(in the rows, 128 means zero)
Known rows, with every way that one mark hangs from another
defas(suluz(sobu zilap(togez zakuro))): [102 103 137 149 154 122 107 125 114 137 156  91 130  99 163 147 130 113
 139 164  90 161  96  88 123]
togez(sime(muzabo) zilap(suluz)): [108 126  80 186 101  87 141 180  94 170 177 152 141 124 128 135 162 139
 136 125 113 172 123 162  77]
suluz(defas zilap): [139 147  87 115 134  87 165 133 145  97 149 101 121 116 158 130 135 109
  93 123  83  98 118  96 138]
muzabo(defas sime): [131 120 120  55 111 144 142  90  85 156 144  83 166 150 145  99  85 158
 117 159 131 157 179 159 155]
sobu(suluz): [128 108 150 152 148  88 125 111 119 123 119 133 145 126 112 157 105 161
 152 129 104 140 114 135 125]
suluz(sobu zilap(zakuro)): [118 111 117 128 174  94 105 134 161 109 146  79 122  74 149 128 161 127
 105 162 122 117  96  99  97]
defas(suluz(sobu zilap)): [146 125 118 120 159 121 114 143 116 123 130 111 123  83 159 125 141 131
 140 172  99 122  76 101 157]
sobu(suluz(zilap)): [132 117 142 157 162  67 145 113 137 115 134 117 152  99 126 161 120 157
 114 147  84 134  79 121 135]
vifu(muzabo(defas(suluz(zilap)) sime)): [127 121  97  78 105 103 177  64  81 126 156  66 152 163 156 136  88 136
 137 179  99 113 152 156 196]
defas(suluz(sobu zilap(zakuro))): [128 113 121 121 174 105 102 139 130 119 142  81 115  84 148 149 142 124
 149 164 103 121  85  97 134]
muzabo(defas(suluz(sobu)) sime(togez)): [148 122 138  69  92 144 115  90  65 186 163 105 153 163 149 101  70 150
 152 173 100 176 180 149 148]
togez(sime zilap(suluz)): [114 110  91 157 125 101 140 159  91 158 178 143 139 101 140 126 155 160
 127 134 110 204  90 140 104]
defas(suluz(sobu zilap(togez(sime)))): [113 104 130 156 111 133 119 147  73 147 149 112 122 102 197 108 144 139
 144 183  93 185  91 109 144]
zilap(suluz togez(sime)): [ 86 115 138 178 107 115 147 124  58 171 174 134 137 139 151 134 130 146
 149 146 116 229  94 140 106]
zilap(zakuro): [106 115 132 130 147 105 116 124 145 127 146  85 117 120 109 160 130 124
 133 114 132 128 140 126 103]
zakuro(zilap): [148 117 135 103 137 134 129  98 113 117 132 116 110 100 123  86 141 130
 107 159 112 135 137 110 135]
sime(togez(zilap(suluz))): [128 139 127 169 115  91 147 126 133 168 195 184 156 133  98 150 120 113
 101 105  86 189 112 124  77]
vifu(muzabo(defas(suluz) sime)): [123 116 103  75 101 118 160  59  62 133 140  75 148 186 146 135  75 142
 161 165 118 119 174 169 188]
zilap(suluz(defas) togez): [ 94 137 117 151 133 103 158  96  85 144 166 141 150 151 141 147 101 107
 141 110  89 192 114 107 107]
togez(sime): [123 114 119 140  95 123 125 156  91 141 140 105 104 132 153 109 150 158
 141 140 137 154 130 151 127]
sobu(suluz(defas zilap(zakuro))): [116 114 119 144 168  33 146 113 149  96 148  71 135 113 124 184 117 137
 125 114  67 112 113 107 112]
sime(muzabo(defas vifu) togez): [139 168 128 147  62 134 161 116 113 167 139 157 153 179  89 135  72 108
 103  99 130 137 194 181  69]
zakuro(zilap(suluz(defas sobu) togez)): [119 114 123 115 156 117 129  73  74 131 151 132 129 102 151  76 126 120
 127 163  92 194 118  80  99]
sobu(suluz(defas zilap(togez))): [108 117 129 165 135  69 166 103 120 114 145 119 157 130 154 155  98 128
 115 125  55 161 118  96 120]
sime(muzabo(vifu)): [133 156 103 154 109 138 135 154 128 141 105 146 125 144 100 140 133 109
 117 100 161 126 160 153  75]
sobu(suluz(defas zilap(togez zakuro))): [ 93 108 132 167 149  49 152  97 135 108 157  87 150 130 139 183 101 124
 119 116  61 158 129  96 102]
defas(suluz(zilap)): [144 134 124 130 142 116 146 139 115 124 144 114 126 106 142 153 123 122
 131 154  83 122  83 108 174]
vifu(muzabo(defas sime)): [115 116 103  77  96 114 162  56  89 127 143  79 154 182 143 114  89 147
 130 160 136 115 187 173 156]
zakuro(zilap(suluz(sobu) togez(sime))): [113  94 141 142 131 128 118  98  49 158 160 125 116  97 158  65 154 156
 135 198 117 231 101 115 102]
vifu(muzabo): [111 120 109 139 110 101 149  96 127 103 129 118 120 165 126 143 127 115
 139 128 138  91 142 149 135]

Rows
[ 88 125 111 159 103  99 159 125  53 157 177 122 124 156 162 131 121 135
 151 124  95 214 118 127 107] -> zilap(suluz(defas) togez(sime))
[ 99 137  85 177  62  93 171 157 102 140 171 111 120 158 186 121 143 101
 106 123  82 141 158 127 103] -> suluz(defas zilap(togez(sime(muzabo))))
[125 127  68 122 171  92 126 137 120 122 153 155 153  94 145 116 143 126
 122 120  96 164 100  95  84] -> togez(zilap(suluz(defas sobu)))
[112 114  80 179  67 112 131 191 111 159 160 142 127 134 147 113 166 130
 119 116 123 150 169 157  80] -> togez(sime(muzabo) zilap)
[103 113  75 124 188  74 115 130 134 119 165 117 147  88 129 148 145 121
 130 106 102 161 109  91  62] -> togez(zilap(suluz(defas sobu) zakuro))
[102 105 102 137  80  78 138  98 134 150 194  97 134 188 114 153 133 107
 104 120 118 154 203 142  83] -> vifu(muzabo(sime(togez(zilap(zakuro)))))
[133 158 105 188  68 122 144 169 150 170 151 195 145 156  88 144 128  85
  74  73 123 167 184 144  30] -> sime(muzabo(vifu) togez(zilap))
[119 111 104  96 126 117 136  65  79 104 114 111 141 152 152 123  78 136
 175 166 121  85 139 154 165] -> vifu(muzabo(defas(suluz(sobu))))
[114 102 143 146 113 123 150  92  47 160 173 122 115 111 142  90 141 147
 128 173 106 229 107 121 116] -> zakuro(zilap(suluz togez(sime)))
[140 134  81 104 157  94 131 137 143  93 130 103 123  94 182  96 150 122
 103 147  98  97 110  89 122] -> suluz(defas sobu zilap)
[114 117 132 164  99  97 125 136 162 154 190 143 137 139  99 161 124 100
  95  92 100 167 164 116  63] -> sime(togez(zilap(zakuro)))
[122 126 120  98  61 101 168  51  90 149 169  99 152 207 129 123  76 129
 124 148 121 130 204 177 137] -> vifu(muzabo(defas sime(togez)))
[107 136 105 140 112 104 174 119 130 116 159 118 140 135 172 127 115  95
  87 121  72 148 132  87 127] -> suluz(defas zilap(togez))
[148 169 132 144  63 137 157 117  88 173 138 158 144 180  92 154  60 103
 131 100 116 140 185 176  96] -> sime(muzabo(defas(suluz) vifu) togez)
[135 165 102 194  96  99 155 152 132 179 175 198 156 148  68 164 127  91
  88  76 116 188 144 149  29] -> sime(muzabo(vifu) togez(zilap(suluz)))
[120 125 122 132  64  93 148  91 109 147 168 108 123 203 122 134 121 116
 124 134 128 134 190 157 120] -> vifu(muzabo(sime(togez)))
[111 126 128 172 130  73 136 125 144 165 208 146 147 127  81 178 121 106
 109  97  90 189 124 121  58] -> sime(togez(zilap(suluz zakuro)))
[140 164 136 156  63 100 170 114 109 167 177 141 151 170 114 155  68  94
 131 132  68 101 166 167 128] -> sime(muzabo(defas(suluz(zilap))) togez)
[112 132  52 171  91  73 153 177  90 158 177 143 131 138 138 133 153 129
 137 102  99 157 146 149  74] -> togez(sime(muzabo) zilap(suluz(defas)))
[ 87 113 141 163 132 101 147 112 147 134 178  91 143 113 142 160 131 104
  90 139  98 165 119 101 102] -> suluz(zilap(togez zakuro))
[131 156 107 119 104 145 155 120 108 139 104 133 157 151 109 128  88 122
 112 111 155 121 170 174  94] -> sime(muzabo(defas vifu))
[118 113 131 147 139 137 119 132 103 137 139 128 139 103 173 123 130 120
 132 176  87 166  88  90 143] -> defas(suluz(sobu zilap(togez)))
[ 95 127 118 198  67 109 158 158 108 156 170 122 134 141 169 122 150 115
 100 151 104 164 136 140 106] -> suluz(zilap(togez(sime(muzabo))))
[121 125  84 105 170  72 120 134 157  92 146  66 112  94 162 125 155 114
 111 137  99  96 121  85  97] -> suluz(defas sobu zilap(zakuro))
[127 139  96 111 176  92 121 117 101 120 134 127 129 113 142 121 132 132
 159 135 112 137  91 110 105] -> zilap(suluz(defas sobu))
[101 112 142 157 135 114 141 122 116 142 169  90 133 117 141 177 111 103
 132 142  78 163 106  98 139] -> defas(suluz(zilap(togez zakuro)))
[ 93 111 103 132 147  91 126 121 142 111 161  80 128 110 177 125 141  99
 103 136  93 144 135  74  82] -> suluz(defas sobu zilap(togez zakuro))
[121 137  70 179 108 106 148 188  91 170 157 157 139 115 118 136 164 143
 112 108 140 203 114 158  56] -> togez(sime(muzabo(vifu)) zilap(suluz))
[108 136 102 119 176  64 139 111 119 123 169  81 120 129 103 184 118 116
 158  98 104 135 111 113  96] -> zilap(suluz(defas) zakuro)
[ 69  89 140 173 142  98 102 123  72 168 179  96 126 121 152 138 149 150
 167 158 137 231 100 129  63] -> zilap(suluz(sobu) togez(sime) zakuro)
[148 126 105  89 178 102 123  88  91 110 140 120 110  86 133  77 143 137
 134 166 102 146 104  91 113] -> zakuro(zilap(suluz(defas sobu)))
[113 134 106 156 126  60 148 126 141 151 209 139 139 140  97 173 115  99
 110  75  74 175 140 108  57] -> sime(togez(zilap(suluz(defas) zakuro)))
[142 132 109  50 124 168 154  97  81 152 119  90 161 141 131 103  91 161
  90 143 160 192 169 155 131] -> muzabo(defas sime vifu)
[ 75 124 118 150 149  82 144  91 101 144 180 100 139 147 121 181 102 100
 146  98  96 191 129 103  77] -> zilap(suluz(defas) togez zakuro)
